Each row comes from the steps of one path. Every step used is in the known rows, and no mark comes twice. Write the path behind each row, first mark first.
Known rows
M L S D R: [1.137,-2.853,-3.506,0.375,0.403,-1.844,0.329,-1.816,-0.440,-1.805,4.424,-0.938,-1.139,-0.071,2.688,-1.422,-1.665,2.165,1.554,0.285,-0.414,-2.031]
N S L: [1.164,1.352,0.773,0.290,-1.619,1.216,-2.475,3.231,-2.663,1.064,2.323,0.529,-0.604,-1.170,1.284,0.351,2.243,-1.736,4.097,0.006,-0.513,0.766]
D R S L: [0.025,1.402,-0.092,2.582,0.508,2.246,-1.315,-1.026,-0.494,0.711,3.656,0.293,0.278,-1.364,3.117,-2.731,-0.631,0.729,2.353,0.292,-1.003,0.709]
N S: [1.824,-1.298,0.798,-0.726,-0.996,0.536,-1.779,3.502,-2.014,0.206,1.290,2.265,-1.101,-1.491,2.333,1.340,3.391,-1.119,2.281,1.230,-0.675,0.383]
L S: [2.093,-1.726,-0.779,0.732,0.053,-0.727,0.124,3.348,-0.277,-1.468,1.202,1.996,-0.848,-0.754,3.593,-0.867,2.893,-0.987,1.923,-0.456,0.338,-0.005]
N S D M R: [2.008,-0.022,-1.239,-4.962,-0.564,-0.931,-1.588,-0.823,-0.671,-1.592,3.399,-0.926,2.675,-0.351,-0.063,0.499,1.293,0.892,0.820,0.635,-1.477,-1.142]
R S D: [-1.553,0.454,0.120,0.801,-0.182,-0.430,-0.270,0.017,1.537,-0.060,2.272,1.369,2.952,-1.263,2.721,-1.865,0.199,1.954,1.614,3.043,-0.051,0.131]
M R: [1.363,-1.500,0.108,0.723,2.316,1.470,0.977,1.514,0.392,-1.491,1.181,2.276,-0.701,-0.934,0.451,-3.140,1.783,1.426,2.266,-3.227,-1.169,0.967]
M D R L: [2.678,-3.253,-2.266,-0.627,-0.277,1.625,1.521,-1.468,-0.231,-1.951,2.271,0.526,-0.855,0.155,2.534,-2.991,2.011,1.674,-0.116,-0.808,-0.677,2.210]
M L S D: [0.596,-2.152,-2.389,0.472,-0.738,-3.093,1.366,0.034,-0.598,-1.625,2.683,0.091,-0.229,-0.460,1.778,-1.213,0.211,1.441,2.855,-0.313,0.787,-0.749]
L S N: [3.288,-0.260,-1.633,1.765,-1.189,-1.173,0.950,2.977,-0.884,0.068,1.235,2.783,-2.934,-2.024,3.952,1.909,3.283,-1.979,2.072,0.503,-0.038,0.828]
D R: [1.438,-1.735,-1.486,1.328,1.404,1.424,-1.206,0.958,0.441,-1.096,1.227,1.870,-1.329,-0.615,2.898,-2.571,1.397,0.538,2.571,0.013,-1.881,0.178]
D M: [2.073,0.328,-1.394,-0.786,-1.733,-0.828,-2.212,1.093,0.939,-2.565,-1.156,2.759,1.867,-0.831,1.152,-0.794,4.008,-1.490,3.576,-1.290,-0.973,1.965]
R S: [-0.101,0.037,0.955,2.104,-0.393,0.396,0.017,1.546,0.629,0.272,0.838,2.603,0.661,-1.772,3.330,-1.432,2.007,0.403,1.631,0.872,0.438,1.617]
R L S D: [1.193,-2.200,-2.827,-2.114,-0.570,-1.048,1.871,2.619,-0.526,-0.824,3.164,-0.468,2.404,-0.376,1.839,0.508,1.224,1.311,1.142,0.470,1.291,0.166]
N S D R: [1.027,-1.461,-1.423,-2.340,0.598,0.621,-2.700,0.658,-0.615,0.074,4.421,-0.389,0.249,-0.046,2.998,0.124,-0.356,1.023,1.203,4.061,-1.984,-2.775]
M L D R S N: [0.398,-2.757,-0.524,4.490,-2.836,-0.966,3.056,-5.801,-1.067,0.572,3.236,0.586,-2.237,-2.050,4.016,-0.625,-1.852,2.335,0.441,1.014,-1.095,-0.270]
N S D M: [1.225,0.770,-1.626,-4.208,-2.565,-1.701,-3.080,0.667,-0.384,-1.372,1.958,0.216,3.296,-0.547,1.084,1.873,2.420,-0.629,2.282,3.069,-0.770,-0.922]
S N: [2.087,0.487,-1.152,2.250,-0.997,0.235,0.214,2.608,0.038,0.698,-0.374,3.980,-2.820,-2.531,2.246,1.129,3.219,-1.443,3.935,-0.112,-1.271,2.310]
M R L: [2.154,-2.636,-0.893,-0.628,1.021,1.955,2.828,1.463,-0.649,-0.779,1.610,0.856,-0.092,-1.570,-0.369,-1.128,1.815,2.416,1.404,-4.456,-0.314,3.161]
S D M L: [0.347,-0.115,-3.406,-0.956,-2.867,-2.998,-0.899,-1.943,1.219,-2.966,0.313,0.787,2.090,-0.501,-0.762,-1.258,1.115,0.742,4.555,-0.927,-0.636,1.183]
R L D M: [1.432,-2.482,-1.556,-1.827,-3.900,-0.519,1.333,-0.796,-0.166,-2.550,0.556,0.055,4.795,-0.223,0.577,-0.567,2.435,0.543,1.005,-1.225,0.182,1.908]
D R L S N: [4.850,-2.424,-3.823,0.505,-0.946,0.288,2.304,1.004,-1.743,0.520,3.355,0.742,-3.320,-1.796,4.215,3.373,1.587,-0.595,0.042,-0.205,-0.426,1.385]
L M R S: [0.130,0.020,2.575,-1.008,-1.107,0.619,-0.129,-0.075,-1.050,-1.693,1.456,0.600,2.648,-1.531,0.280,-1.695,1.169,1.028,-0.583,-1.538,-1.225,0.234]
S D R L: [0.766,-1.923,-3.701,-1.667,0.764,1.503,0.255,0.371,0.443,-0.623,3.404,-0.578,1.865,-0.354,1.205,-0.950,-0.286,2.768,1.402,0.545,-1.239,0.229]

Which path is each row?
[1.818,0.026,0.108,-1.160,-0.473,-0.440,-0.030,-1.952,0.936,-1.754,1.241,1.158,2.044,-1.816,1.296,-1.352,1.616,1.234,0.153,-2.018,-0.567,1.824]	D M R S
[-0.299,2.312,0.844,0.195,-2.764,1.056,-2.425,2.594,-1.180,-1.688,0.725,0.916,2.545,-0.710,-1.254,-1.434,2.439,-2.374,4.426,-2.079,-1.559,0.380]	S L M
[1.858,-2.235,-1.103,0.259,0.836,1.099,-0.079,-1.471,1.007,-2.489,1.692,1.523,-1.772,0.548,3.694,-4.933,1.857,0.704,0.753,0.058,-1.602,-0.065]	M D R
[-0.651,-0.727,0.183,-0.254,1.789,0.529,1.412,-1.483,1.410,-0.384,3.185,0.326,2.453,-1.114,1.690,-3.036,-0.790,3.846,0.409,0.714,-0.353,-0.336]	M R S D
[0.679,-0.941,-0.242,1.671,0.899,1.282,-0.616,-0.874,0.569,-0.210,2.302,1.710,-0.300,-1.417,4.368,-1.727,0.293,1.412,0.614,1.120,-1.129,0.318]	D R S
[-0.609,2.324,1.111,2.842,-0.721,1.292,-0.656,0.945,-0.368,0.721,1.845,1.247,1.056,-1.852,1.940,-2.028,1.115,-0.132,3.366,-0.741,0.227,2.104]	R S L
[5.733,-1.028,-3.691,-2.659,-2.225,-1.433,2.756,-0.037,-1.534,-1.040,2.024,0.386,-0.892,-2.215,1.272,3.490,3.275,-0.264,-0.003,-3.326,0.010,2.761]	D M R L S N
[1.976,0.349,1.015,-2.498,-3.412,1.265,-2.732,-1.200,-3.870,-1.946,3.751,-1.931,0.424,0.775,1.073,-1.294,1.838,-2.113,0.184,0.938,-2.251,-1.681]	N S L M D R
[4.100,-0.127,-3.661,0.866,-4.468,-4.258,0.519,-0.946,-1.116,-1.546,0.461,2.061,-3.114,-1.984,2.060,3.597,3.252,-2.249,3.082,-1.916,-0.142,2.123]	D M L S N
[0.588,-1.572,-0.318,-0.786,-2.893,-0.846,-0.341,-0.815,1.016,-3.314,-0.249,1.305,4.360,0.421,1.512,-2.167,2.265,-0.632,1.807,-0.047,-0.609,0.051]	L D M
[-1.094,-0.240,0.805,1.958,-1.295,1.312,0.260,0.417,-0.336,-0.651,2.043,0.316,2.606,-0.390,0.984,-4.255,0.614,-0.015,3.453,-1.002,-0.016,-0.367]	S L D
[0.912,-0.392,0.053,-1.100,-1.636,0.415,0.437,-2.692,-0.058,-2.502,2.423,-1.208,4.456,0.311,-0.785,-4.547,0.232,0.685,2.109,-3.813,-0.952,-0.062]	S L D M R
[1.751,-0.778,-3.115,-4.377,-0.719,-0.244,1.114,-1.426,0.597,-2.332,2.394,-0.852,4.201,-0.767,-1.746,-0.783,1.268,2.477,1.485,-2.675,-0.584,1.999]	S D M R L
[-0.081,0.641,-0.289,0.124,-2.968,-0.450,-1.007,-1.301,0.275,-2.299,1.428,-0.163,4.647,0.030,0.391,-3.195,1.574,-1.302,3.571,-1.125,-0.426,0.284]	S L D M
[0.967,-1.677,0.038,1.056,0.100,0.665,0.387,-3.302,0.876,-1.362,2.243,1.089,-0.745,-0.506,5.063,-4.123,0.859,1.811,-0.924,2.070,-0.523,0.393]	M D R S
[1.231,-2.114,-2.988,-0.878,1.774,-0.571,-0.874,0.820,0.713,-1.531,4.137,-0.447,0.785,0.495,4.036,-1.978,-0.500,1.399,0.771,2.348,-0.982,-2.999]	L S D R
[2.355,-2.670,-2.473,0.005,0.404,1.994,0.374,1.058,-0.305,-0.482,1.906,0.741,-0.503,-1.069,1.820,-0.247,1.585,1.366,1.383,-1.431,-1.170,2.032]	D R L
[2.785,-2.731,-1.944,-0.584,-0.737,-0.562,1.897,3.415,-1.435,-0.773,1.810,0.882,0.100,-1.143,2.796,0.723,3.187,-0.050,1.215,-1.134,1.126,1.875]	R L S
[1.097,-4.531,0.361,-0.916,-0.127,1.945,4.346,-0.753,-0.714,-1.181,2.661,-0.378,2.649,-0.555,-0.043,-3.447,0.447,3.281,-0.436,-3.669,0.099,1.138]	M R L D
[4.490,-2.332,-2.770,-3.557,-0.867,-1.049,2.319,0.443,-1.064,-2.414,2.386,-0.417,1.590,-0.904,0.400,0.721,2.855,0.234,-0.412,-4.271,0.490,2.373]	D M R L S
[0.517,-0.960,1.355,1.278,1.603,0.918,1.319,-0.257,0.454,-0.147,2.062,1.637,0.224,-1.978,2.218,-2.595,0.578,2.174,0.355,-2.005,-0.227,1.385]	M R S
[2.168,0.873,-1.252,2.967,-0.300,0.603,0.041,-1.293,0.380,1.253,2.083,2.458,-3.006,-2.621,4.847,1.139,0.731,0.379,0.727,2.154,-1.865,1.047]	D R S N
[2.549,-0.500,-1.350,-1.607,0.150,0.018,-0.334,-0.281,0.957,-2.857,0.295,1.495,1.410,-0.591,-0.240,-1.915,2.832,0.286,2.205,-3.806,-1.400,1.739]	D M R
[1.992,-2.486,-2.462,-3.451,-0.214,1.076,-0.547,0.225,-2.124,0.441,4.884,-1.740,0.914,-0.329,2.138,1.640,0.253,2.078,0.297,2.701,-1.033,-0.653]	N S D R L
[1.157,-0.496,1.194,-1.474,-0.328,1.156,-0.141,1.516,-0.902,-2.800,0.793,1.194,1.501,-0.625,-1.231,-2.095,2.370,-0.055,1.283,-3.250,-2.076,-0.226]	L M R
[-0.093,-4.581,-0.700,2.845,-0.916,-0.268,1.471,-3.209,-0.415,-2.166,2.482,0.143,-0.778,0.075,1.925,-3.746,-1.089,2.236,1.582,-1.220,-1.407,-1.037]	M L D R
[-1.030,2.984,2.111,1.130,-3.384,0.688,-1.917,1.058,-1.647,-0.691,1.518,0.324,3.346,-1.349,0.300,-0.860,1.434,-1.478,2.713,-0.234,-0.710,0.711]	R S L M
[0.816,-1.722,0.804,0.103,-1.321,1.928,-0.948,-0.948,-2.966,0.250,4.885,-1.938,0.986,0.147,2.985,-1.621,-0.963,-0.119,1.026,1.388,-1.500,-2.729]	N S L D R
[-0.226,-0.907,1.757,0.269,-2.220,1.051,-0.631,0.735,-2.640,0.432,3.691,-0.812,1.676,-0.305,1.545,-1.483,0.490,-0.945,2.182,0.848,-0.157,-1.268]	N S L D
[0.874,0.239,0.515,-1.908,-4.350,-0.447,-2.075,-0.682,-2.059,-1.125,2.777,-1.241,3.903,0.086,0.925,0.080,1.786,-2.020,2.258,0.698,-0.480,-0.762]	N S L D M
[2.986,-1.501,-2.489,-0.012,-3.074,-3.931,-0.538,-0.438,-0.851,-3.024,0.803,1.074,-0.587,-0.834,1.840,0.486,2.588,-1.234,2.952,-2.851,0.725,1.659]	D M L S
[0.470,0.937,-2.618,-2.366,-1.462,-1.392,-2.270,0.322,1.977,-2.677,0.266,1.147,3.976,-0.354,0.337,-1.106,2.127,0.131,3.777,1.220,-1.145,0.358]	S D M
[1.382,-1.217,-0.001,-1.674,-1.983,0.539,-1.216,-1.240,-0.598,-3.894,1.004,0.635,0.753,0.885,1.793,-3.392,2.374,-0.408,0.085,0.318,-2.462,-1.008]	L M D R
[4.946,-2.916,-3.600,-0.085,-1.602,-0.531,3.445,-1.440,-1.290,-0.690,3.246,0.343,-3.856,-0.888,5.002,0.626,2.356,-0.207,-1.342,0.112,-0.060,1.595]	M D R L S N
